Each row comes from the steps of one path. Every step used is in the known rows, and no mark comes twice. Write the path behind each row, first mark first.
In the rows, zero is written as 128.
Known rows
H/A: [148  96 124  97 145 113 127 146 147 152 126 146 123  93 121 124  71 138
 129 119 144  88  99 101 131 111 183 119 121  97 153 159]
G/H/Y/F: [149  75 158  84 138 123 134 117 190 128 160 155 103 121  71 122  68 137
  94 140 198  90 123  99 121 106 150 101 106  95 167 149]
Y/F/A: [144  75 170  99 131 121 138 159 182 144 126 162 106  85 100 102  86 122
  97 153 154  99 103  86 139 120 198  95 112 121 160 145]
N/M: [146  97 156 105 140 128 106 142 163 159 138 124 119  96 110 132  82 142
 110 125 141 110 113 114 114 123 150 103 122 107 177 153]
H/A/F/V: [146  55 120  81 149 103 141 147 155 138 153 167 128  81 115 118  66 137
 159 125 154  81  93 106 130 120 189 120 115  68 145 164]
H/G: [152 104 157  76 138 132 118 133 168 144 135 137 108 121 105 146  60 122
 104 135 118  97  99 133  99 118 143  97 117  96 152 141]
Y/F/V: [155  45 152  89 136 125 146 154 188 133 152 156 108  85  92 109  75 136
 119 151 148  85  99 100 127 119 161 107 113  87 144 144]
G/H/A/W: [151 101 114  75 163  82 120 152 149 144 152 162 132  77 107 109  51 139
 135 140 171  70 122 115 126 108 177 134 120  76 182 173]
A/H/Y/F: [136  83 149  88 130 123 150 112 190 128 171 133  92 118  72 133  81 141
  92 143 189  98 112 110  98 105 150  93 108 107 164 140]
Y/F: [159  73 162  88 137 112 130 159 164 142 143 144 107 100  96 128  73 121
  99 135 153 100  98  99 137 115 165 103 116 107 146 147]
W/A/H: [117 115 140 109 130 124 134 108 171 120 160 115 118 105 117 121  57 136
 108 160 147 101 127 115  76 122 162  93 142 125 190 120]
W/A/H/G/M/N: [ 93 124 151  98 148 153 137 114 208 118 190 112 114 122  92 124  87 131
 102 168 144 105 112 126  68 132 119  67 142  88 215 131]
Y/H/G/M/N: [124 125 166  81 150 144 104 134 185 139 165 122 102 120  72 130  94 117
 105 133 133 137  94 122 117 144 109 103 138  69 199 152]
X/H: [141 106 148 106 126 109 118 145 141 156 122  96 100 105 119 117  57 123
 125 116 133 105 100 116 110  94 180  94 130 113 157 131]
X/H/A: [135 110 122 107 131 106 127 150 139 165 120 114 114  88 130 110  66 127
 132 111 144  94  89 106 136  88 198 109 121 104 154 148]
V/F/A: [144  71 167 105 138 119 120 157 176 141 126 149 124  97 112 129  70 127
 113 133 134  94 106  93 121 129 187 122 141 110 173 156]
G/M/N: [128  98 152 108 161 128 117 154 171 138 155 117 111 118  93 118  91 141
 134 120 147 105 106 100 106 132 143  87 139  81 184 156]
M/N: [140  90 153 107 138 119 125 148 150 140 145 106 115 114  97 113  87 134
 117 118 130 112 106 106 101 142 153 101 120  83 167 145]
W/A/H/Y: [118 100 139 115 132 141 130  74 185 118 153 104 110 123  91 118  61 137
 105 150 171 101 131 115  67 118 151  78 131 124 185 129]
F/Y: [129 100 177  92 152 133 120 143 155 149 140 123 124 110 116 111  49 127
 124 143 146 119 105 120 122 120 174 100 121  99 162 135]
V/F/A/H/X: [100  90 174  77 123 122 149 143 161 121 168 164 130  84 130 141  73 147
 111 160 141  94 125 116  97 120 183 114 147 108 216 136]
X/H/G: [140 114 155  86 123 126 120 136 160 156 127 103  98 117 112 133  55 112
 108 126 117 104  88 136 102  96 159  87 119 105 153 129]
V/F/Y: [136  76 188  89 158 127 115 157 164 144 153 130 136 109 110 136  48 121
 120 132 145 115  96 113 133 124 163 124 137  93 166 146]
V/F/Y/H/A/W: [143  85 161  71 170 100  95 164 148 153 155 141 149  65  93 114  53 103
 127 131 163 128  82 120 175 134 167 164 135  77 185 182]
W/A/H/G/M: [106 132 148  88 149 149 127 107 209 121 177 132 110 121 105 141  63 130
 106 176 148  90 117 130  75 109 132  71 153 112 204 128]
X/H/Y: [140  92 146 113 129 126 112 109 153 154 115  85  92 123  96 115  60 124
 123 104 157 106 104 118  99  93 169  82 118 115 150 141]
G/M: [140 104 150 100 162 125 108 147 171 142 140 138 107 117 107 132  68 139
 138 130 152  89 109 103 112 107 154  90 149 104 172 153]
A/H/Y: [128 104 137  96 133 129 134  94 175 131 157 118  97 129  89 137  68 151
 115 135 170  97 124 121  69 108 149  95 122 105 175 138]
Y/H/G: [149 125 164  69 131 132 104 120 165 143 138 135 102 113  91 144  62 111
  94 132 122 132  97 133 118 129 132 120 129  95 171 140]
V/F: [158  72 158  91 147 110 112 155 160 138 141 135 125 111 105 155  59 126
 118 115 133  93 101 106 118 122 153 128 144  98 159 155]
A/F: [155  81 153  80 146  91 120 144 136 135 147 137 115 113 112 143  54 118
 136 115 151 106 103 115 115 123 177 101 125  95 149 149]

Write each row's path
[160  58 158  90 154  94 105 168 166 144 126 144 127  78 100 118  61 115
 124 139 140  82 106 106 120 133 185 122 137 106 175 175]
V/F/A/W
[115 117 158  97 143 140 119 149 179 152 154  91  95 123  95 120  88 120
 119 125 128 110  86 125 102 107 134  68 128  80 181 142]
X/H/G/M/N
[115 116 147 102 127 121 148 129 177 136 146 142 104  99 116 114  75 150
 113 165 146  96 123 104  84 117 193 101 130 118 198 129]
F/A/H
[137  93 127  90 138  83 130 156 124 155 138 122 115  91 129 124  61 112
 147 103 159 100  81 110 142  92 208 105 118  95 147 154]
X/H/A/F
[140  48 148  98 144 115 128 122 169 117 151 136 128  91 112 106  50 120
 143 146 146  93 114 112 104 138 172  88 131  97 153 138]
W/A/F/V
[155  33 153  94 136 141 140 118 202 131 144 145  99 103  68 105  80 139
 112 138 171  85 102 102 116 117 148  94 103  89 137 152]
H/Y/F/V
[146  48 147  83 140 137 150 113 213 122 168 168 105 105  67 102  71 152
 112 156 192  78 125 100 112 110 143 106 105  76 163 148]
G/H/Y/F/V
[162  47 161  92 148 113 118 136 185 141 120 143 102  83  65  85  81 112
 102 144 186  89 107 102 128 126 184  83  97 116 156 175]
H/Y/F/A/W
[159 105 123  77 156  89  98 145 135 151 131 140 124  66  94 108  65 114
 130 122 154 110  96 115 150 128 170 145 128  90 173 179]
Y/H/A/W
[161  61 162  87 145  94 124 171 173 144 126 155 109  67  90  90  77 110
 107 157 161  88 102 100 137 127 197  96 108 115 163 166]
Y/F/A/W
[125  78 152 107 129 136 144  92 200 115 167 121 106 110  77 117  76 127
  84 159 191 101 120 105  95 116 152  78 118 126 172 132]
W/A/H/Y/F
[117 110 197  69 144 137 103 107 164 129 164 123 132 107 101 121  39  79
 102 155 152 165  93 144 138 147 153  96 126  98 180 129]
W/A/F/Y/H/G
[128 114 173  70 125 121 106 127 124 129 142 144 116  88 115 128  63 128
 114 128 133 135 117 127 128 129 155 116 139 104 191 136]
Y/H/X
[136 109 150  75 167 105  99 147 139 158 142 136 137  66  98  89  53 109
 130 139 166 132  92 125 165 130 179 140 120  85 182 170]
F/Y/H/A/W
[ 94 114 165  80 116 126 153 128 153 124 155 158 115  85 135 115  74 154
 115 170 142  98 133 120  87 113 195  89 130 115 213 123]
F/A/H/X
[146  79 156 100 142 103 113 126 147 122 144 124 125 107 118 126  47 104
 128 129 153 108 110 113 111 134 179  84 134 114 157 139]
W/A/F
[107 109 165  77 148 141 137 141 225 133 177 165 111 113  99 159  78 139
 107 172 145  82 105 114  91 109 150 103 155  98 212 151]
V/F/A/H/G/M
[122  96 157  93 123 117 164 147 191 134 160 158  98  86 101 111  89 139
  93 174 166  97 113  93 111 112 192 100 117 119 187 132]
Y/F/A/H
[115 126 154  80 124 139 150 121 196 139 151 149 102 109 107 128  75 138
  94 175 130  96 112 126  73 116 172  93 120 110 192 127]
F/A/H/G
[108 103 206  51 142 116 112 133 114 128 170 147 134  89 121 124  43 105
 130 137 160 162 107 140 152 134 176 107 127  87 189 132]
A/F/Y/H/X
[ 99 100 208  68 141 125 107 114 125 115 166 133 147  83 127 105  36  93
 122 150 163 166 115 138 149 146 176  93 137 105 201 124]
W/A/F/Y/H/X
[121 102 164  75 127 132 145 135 205 134 166 156 114 107 104 155  73 133
  92 165 128  92 104 121  85 119 161 118 135 100 196 140]
V/F/A/H/G
[106 117 202  67 137 138 110 129 127 135 154 138 132  87 120 109  50 120
 117 145 145 156 114 136 145 131 166 112 131  96 198 127]
F/Y/H/X
[120  92 157  96 131 116 145 142 187 133 159 150 117  97 111 139  76 143
 110 154 146  92 114  98  93 119 181 125 145 110 201 142]
V/F/A/H
[153  84 150  96 151  98 108 153 158 149 113 138 114  79 104  90  64 121
 128 147 142  90 115 112 109 130 195  97 121 114 173 162]
F/A/W
[149  60 159 103 135 105 119 139 176 154 112 114  92  79  74  74  77 102
 106 136 185  94  96 107 130 102 198  72  95 124 158 163]
X/H/Y/F/A/W
[114 100 145 106 127 137 143  94 191 133 140 131  97 115  92 110  79 153
 109 153 170  97 127 106  73 114 180  89 119 119 190 139]
F/A/H/Y
